Known rows, with every step that occurs:
d > z > w > g > b > j: [-19.6 -15.3  16.0   2.6  27.5 -36.2 -20.3   6.2 -16.8 -16.0 -13.6  19.3
 -24.8  15.7 -13.1  20.4   6.1 -40.8   6.0  51.2   2.3 -17.8   8.8  26.0
   4.2]
j > h: [-12.1   5.8   6.6  -2.3  -3.7 -12.8  -0.1  -1.1   3.3  -9.1   9.5   3.6
  30.1 -10.9   0.2  -6.4  -3.5  -3.3   0.3   7.4  -2.7   7.3  -8.1 -13.4
   6.6]
j > w > b > g: [-42.9  -1.9   3.7  -0.5  11.3 -56.8  -1.9  -0.8 -26.2  -0.9  -5.2   7.8
 -25.3 -11.8  17.2  38.8  -5.8 -31.6  -8.9  29.6 -13.5 -60.0  10.8  -5.9
  10.8]
w > g > b: [  1.6   6.2   8.1  -7.1  10.6 -13.6  -0.6  -1.8 -14.0 -10.5  -5.8   8.3
 -23.9  11.5  -5.4   1.8   7.5  -9.9  -9.1  24.4  -7.8 -10.9   9.4  37.4
   4.2]
w > b > z > j > h: [-25.4 -12.6  10.1  -2.4   9.7 -29.5 -19.6   9.4   2.5  -9.5   0.2  17.1
   6.0 -11.1  -0.5  45.8   3.5 -41.6   8.5  46.8   1.4 -20.9  -3.7 -12.1
  14.5]
g > b > z > j > w: [  2.4 -13.0   8.9  -2.4  24.9 -27.7 -19.9  24.1 -16.5  -8.2   1.3  16.6
 -56.5   9.9  -1.7  63.7   3.8 -31.3  10.9  58.8   8.9 -57.3   1.3  14.0
  14.8]
z > w > g: [-33.4   0.9   4.9 -10.1   5.3 -19.3   2.5  -1.5  -0.9  -5.3  -2.7   8.5
 -18.9  -0.4  -0.5 -17.7  -1.6  -5.8 -11.7  11.4  -6.2 -11.9  16.2  12.8
  -4.0]
b > z: [-10.8 -12.7   8.1  -0.7  12.5 -12.4  -5.8   3.7   7.4   1.0   6.0  12.1
  24.9  -9.1  -1.2   7.8  -1.5 -28.3  12.9  -2.6   4.1   4.7 -10.2   0.4
   0.4]
h > b > j: [ 11.1  -5.0   8.7   6.2   7.7 -24.6  -8.3   7.3 -19.3  -3.3 -14.8   3.1
 -29.8   8.8  -7.7  40.6   0.5 -25.8   1.1  40.9   7.3 -27.5  -3.6   9.7
  18.2]
j > h > b: [ -9.6   8.5  11.8  -0.8   4.8 -25.2   0.7   1.4   1.6 -10.4   3.8   3.6
 -14.7  -2.1  -0.4   4.0  -0.3  -7.5  -0.6  24.0  -0.4 -17.7 -11.9   3.2
  20.5]
h > j > w > g > b > z > d: [-21.1  -5.9  21.3 -10.9  19.0 -59.8 -19.8  18.9 -22.9  -8.1  -6.6  29.9
 -63.9  19.4  -6.2  41.6   7.8 -43.7   1.4  69.3   3.0 -34.4  10.2  47.6
  21.1]
g > b: [ 13.5  -1.0   2.2   2.4  13.3   0.1  -7.1   5.1  -9.2  -9.7  -3.1   0.8
 -41.7  12.4  -4.5  19.0   3.8   2.0  -1.0  23.5  -0.6 -16.1  -2.4  25.6
   6.3]
d > z > w > g > b: [-24.9 -11.0  11.4  -2.8  27.0 -26.5 -10.2   1.2   0.4 -13.4  -5.4  13.8
 -34.9  15.7  -6.7 -17.1   9.0 -17.4   4.0  30.4  -0.4 -11.2   8.0  37.9
  -0.1]
z > w > b > g: [-54.7  -7.3   4.3  -0.5  12.9 -39.0  -5.6   2.0 -10.6  -6.3 -14.1   4.2
 -36.5  -8.7   9.6  16.7  -5.4 -22.5 -15.3  32.1 -14.8 -47.9  13.4   9.5
   0.7]
d > z > j > h > b: [ -6.9  -3.2  16.7   3.3  10.3 -25.8 -15.7   8.7  10.8 -10.3   3.1   7.3
  -6.0  10.3  -4.4   5.2   8.8 -19.8  14.1  47.4  13.4 -24.0  -7.4   6.4
  22.3]
b > j: [  6.0  -6.6   3.5   5.6  -0.1 -11.4  -8.6   5.0 -16.3  -2.5 -10.2   4.6
  11.7  -0.3  -6.7  35.3  -2.2 -22.9   1.3  24.0   3.7  -9.4   0.9 -13.0
   3.6]
g > b > j > h: [  7.2   1.7  11.3   5.2  10.8 -24.2 -17.3   9.5 -21.5 -20.2  -2.2   7.6
  -0.9   1.6 -12.7  45.4  -1.5 -26.6  -1.5  54.3  -1.1 -14.3  -7.9   3.1
  15.9]
b > g > w: [-11.4   5.5   4.4  -0.8  21.5 -26.8   3.8  -2.3 -19.6  -1.7   0.3   0.3
   0.1   3.5   6.6  16.0  -4.2  -9.9 -16.7  15.1  -8.5 -32.4   4.9   3.3
  -0.8]
h > j: [ -0.8   2.1   1.7   5.7  -1.1  -1.2   1.7   3.6 -15.4  -2.1  -8.3   3.2
 -35.1  19.6  -3.8  14.9   3.4 -18.7   4.4   8.3  10.5   0.5   3.5  -1.3
  12.9]
z > w: [-19.6  -4.8  -0.1  -2.0   7.1  -4.9  -2.3   6.2   2.7  -4.6  -2.5  -1.6
 -32.3   1.7   0.0  -2.4  -4.3   9.8  -4.4  12.0  -0.5 -13.6   5.8   0.6
  -3.7]
w > g > b > z: [ -8.7  -6.6  14.6  -7.4  23.0 -22.7  -5.6   2.0  -6.0  -8.5   0.9  19.9
  -2.8   2.4  -6.7  11.2   6.8 -41.5   3.4  18.5  -1.6  -5.7  -2.3  35.1
   4.1]
w > g: [-12.8   6.5   6.1  -7.5  -1.0 -11.3   5.9  -6.9  -3.3  -1.0  -1.6   7.9
  14.4   0.2  -0.8 -15.4   3.4 -12.5  -6.5  -4.7  -5.9   2.8  10.7  10.3
  -1.5]
h > j > w: [ -8.8   1.2  -0.1   4.5   2.6 -23.7   1.6   6.7 -26.6  -1.3  -4.9   6.8
 -56.2  14.8   3.6  30.9  -0.4 -20.8   7.4  16.3   8.3 -26.7   4.7 -12.4
  18.3]

Rows:
[-21.4  12.5  14.2  -1.5  25.9 -49.9   5.0  -0.5 -18.7 -11.4   4.1   2.7
 -15.9   0.2   5.0  15.1  -4.9 -16.4 -17.1  39.4  -9.9 -52.6  -9.2   7.7
  19.6]	j > h > b > g > w
[-21.4   2.1  20.7   3.3  32.2 -53.3 -11.6   6.5  -9.9 -11.8   2.2   8.0
  -6.6  13.1   1.8  18.8   5.8 -31.3  -2.4  61.4   3.5 -56.4  -2.4   7.4
  22.3]	d > z > j > h > b > g > w
[-18.9   5.3  15.8   2.1  10.6 -31.9   2.6   2.4 -11.3   0.7  -2.9   2.6
 -12.8   0.7   4.3   1.3  -0.5 -23.9 -12.8  20.5  -2.2 -41.8  -0.4  22.2
  13.8]	h > b > g
[-28.9 -18.8   6.3  -2.7  18.6 -16.7  -7.9   9.2  10.8  -3.2   2.3  10.2
  -7.0  -7.8  -0.5   4.6  -5.8 -21.2   9.9   9.6   1.3 -12.5  -4.4   2.9
  -3.0]	b > z > w
[-16.0  -5.8  13.3  -3.9   5.5 -18.0 -16.1  13.4  10.0  -7.0  11.7  14.8
  34.5 -10.3  -4.8  21.2   0.3 -33.3   9.9  33.4   8.0  -7.7  -8.2 -12.3
   9.7]	b > z > j > h
[ -7.8  -3.2  -0.3   2.0  20.8 -43.0 -11.9  -0.7 -32.5 -16.4 -12.2   9.3
 -22.4  -2.1  -1.2  74.2  -2.8 -21.4  -4.7  56.5  -7.7 -29.7   0.5 -23.2
  13.0]	g > w > b > j > h
[-32.6  -2.7   5.8   1.8   6.8 -33.9  -3.0  -4.1 -15.0  -1.0 -11.0   3.3
  -1.5  -9.4   9.4  18.0  -0.7 -27.6 -10.2  20.7 -11.9 -31.5   8.3   6.9
   4.8]	w > b > g
[ -5.1   7.4  17.3  -3.0   9.4 -34.9 -11.3   2.7 -24.8 -20.2  -4.8  15.7
  11.6   1.6 -12.4  29.1   2.1 -38.1  -8.7  49.9  -6.3  -8.8   2.1  11.0
  15.6]	w > g > b > j > h
[-41.6 -13.8   9.2   5.1  17.7 -57.7 -17.7   5.8 -17.3  -1.7  -7.2  13.2
 -17.8   1.6  12.7  38.4   4.4 -44.7   6.9  55.0   0.9 -65.8  15.9  -3.2
  12.3]	d > z > j > w > b > g
[-23.8  -7.8  19.6 -16.8  18.7 -54.8 -19.9  14.5  -7.1  -6.0   1.7  26.4
 -31.0  -0.8  -3.2  28.5   3.1 -24.8  -1.0  63.4  -7.2 -38.4   6.4  45.7
   8.4]	j > w > g > b > z > d
[ -1.4  -1.5  -1.2  -2.0   1.0 -16.4  -8.5  14.7 -13.9   0.0  -0.7   4.3
 -38.1   5.2   3.9  37.4   0.0  -4.2  -1.6  39.8   5.3 -46.3  12.4  -8.5
   9.1]	z > j > w
[-31.5  -8.4  21.9   1.0  24.6 -49.2 -20.8   4.7 -11.4 -24.2  -3.0  20.5
   6.0   2.6 -13.2  13.0   2.9 -46.3   6.0  56.5  -1.9 -14.0   1.9  12.5
  11.4]	d > z > w > g > b > j > h
[ -0.2  -7.3  16.6  -8.1  19.5 -17.4 -15.9  14.1  -8.7  -9.3  -3.2  20.4
 -17.8  14.2  -9.6  31.0  11.8 -41.1   0.2  46.3   4.5 -24.3   8.7  40.1
   7.0]	w > g > b > z > j
[-42.9  -0.8   5.0   6.1  10.4 -56.0  -1.4   3.3 -41.3  -2.8 -14.4  11.9
 -56.2   6.8  14.3  47.4  -1.1 -49.9  -2.9  36.8  -3.9 -62.2  13.8  -4.8
  22.7]	h > j > w > b > g
[-20.9  -4.9  -3.9   5.4   8.2 -36.0  -1.4   2.4 -35.9  -4.9 -14.4   9.8
 -84.3  13.1   7.4  54.6   2.0 -29.7   8.9  32.8   1.5 -39.9  10.6  -8.1
  22.5]	h > j > w > b
[  2.3 -12.4   9.7   1.6  25.4 -13.0 -11.2   9.3  -2.3  -7.7   1.1   9.4
 -17.4   4.3  -5.5  27.0   2.9 -28.5  10.8  21.7   3.9  -9.8 -11.1  25.5
   5.6]	g > b > z
[ -8.4 -13.6  11.9  -1.7  19.6 -39.3 -13.2  21.0  -9.5   0.5   0.6  14.2
 -50.8   5.9   2.0  52.6   2.5 -37.6  12.2  52.7  11.9 -67.9  -2.2   7.7
  22.8]	h > b > z > j > w
[ -7.8   5.9   8.1  -8.7  14.3 -35.0  -0.6   2.4 -24.5 -10.0  -2.6  11.7
 -50.0   6.8   1.6  19.5   2.8 -15.4  -6.3  33.4  -9.0 -39.8  10.5  25.7
  11.1]	j > w > g > b
[-17.1 -17.1   8.7  -0.7  32.5 -16.0 -13.6  15.1   0.8 -11.7  -0.9  10.8
 -47.8   3.7  -5.8  23.8  -1.7 -20.7   7.0  32.6   1.7 -25.3  -5.6  26.7
   2.1]	g > b > z > w
[-13.9  -8.1  -4.5  -1.5   3.8 -30.1 -12.2  11.2 -22.3  -2.9 -13.2   7.2
 -69.2   5.3   8.5  60.0   3.4  -8.0  -0.1  53.7  -0.8 -61.2  18.1  -9.8
  12.6]	z > j > w > b
[-20.8 -20.2   3.0   0.8  16.4 -23.5  -8.3   0.3  -0.1  -1.6  -4.3  14.0
  -5.4  -9.7   3.0  31.2   1.5 -34.9  13.5  14.4  -2.4 -12.2  -4.6   4.6
   4.2]	w > b > z
[ -3.6  -5.5   1.1   3.9   4.0 -33.0  -8.1   9.2 -28.7  -2.2  -5.2   6.9
  -8.7  -4.7  -0.2  52.0  -6.7 -24.8   4.1  35.4   3.2 -35.9   4.3 -22.2
  10.7]	b > j > w
[-20.7  -6.9  -5.8  -0.6   7.3 -37.0  -2.4   0.1 -18.2  -1.9  -8.3   6.4
 -52.0  -6.2  11.9  41.2  -1.7 -10.0   4.1  26.4  -7.7 -43.4   7.9  -8.6
   9.9]	j > w > b
[-41.4 -11.7  12.3 -11.1  16.4 -30.2  -1.4   2.1   6.8  -3.6   2.1  20.0
   8.6  -9.1  -2.5  -8.3  -2.1 -38.2   0.7  10.0  -3.6  -6.2   5.0  11.0
  -4.2]	b > z > w > g
[ -1.5  -5.9  15.7  -2.1  18.7 -17.8 -22.5  19.0   0.0 -16.7   7.6  14.5
  -5.9   3.6  -9.1  39.7   3.9 -33.9   7.4  53.4   7.3 -18.3  -8.2  10.6
  15.2]	g > b > z > j > h
[-18.1  -4.5  18.9  -1.2  17.1 -36.7  -5.3   5.0   7.4  -7.3  11.6  12.8
  11.9 -12.6  -2.4   9.0  -1.6 -36.2  12.8  21.6   4.5 -16.5 -23.2   4.1
  21.1]	j > h > b > z
[ -8.1   7.9   7.9  -2.4  13.8 -37.7   1.1   6.4 -40.0 -11.8  -9.4  14.2
 -83.0  27.6  -0.5  34.8   6.7 -32.7  -1.7  38.2   2.0 -36.0  13.5  19.7
  22.9]	h > j > w > g > b
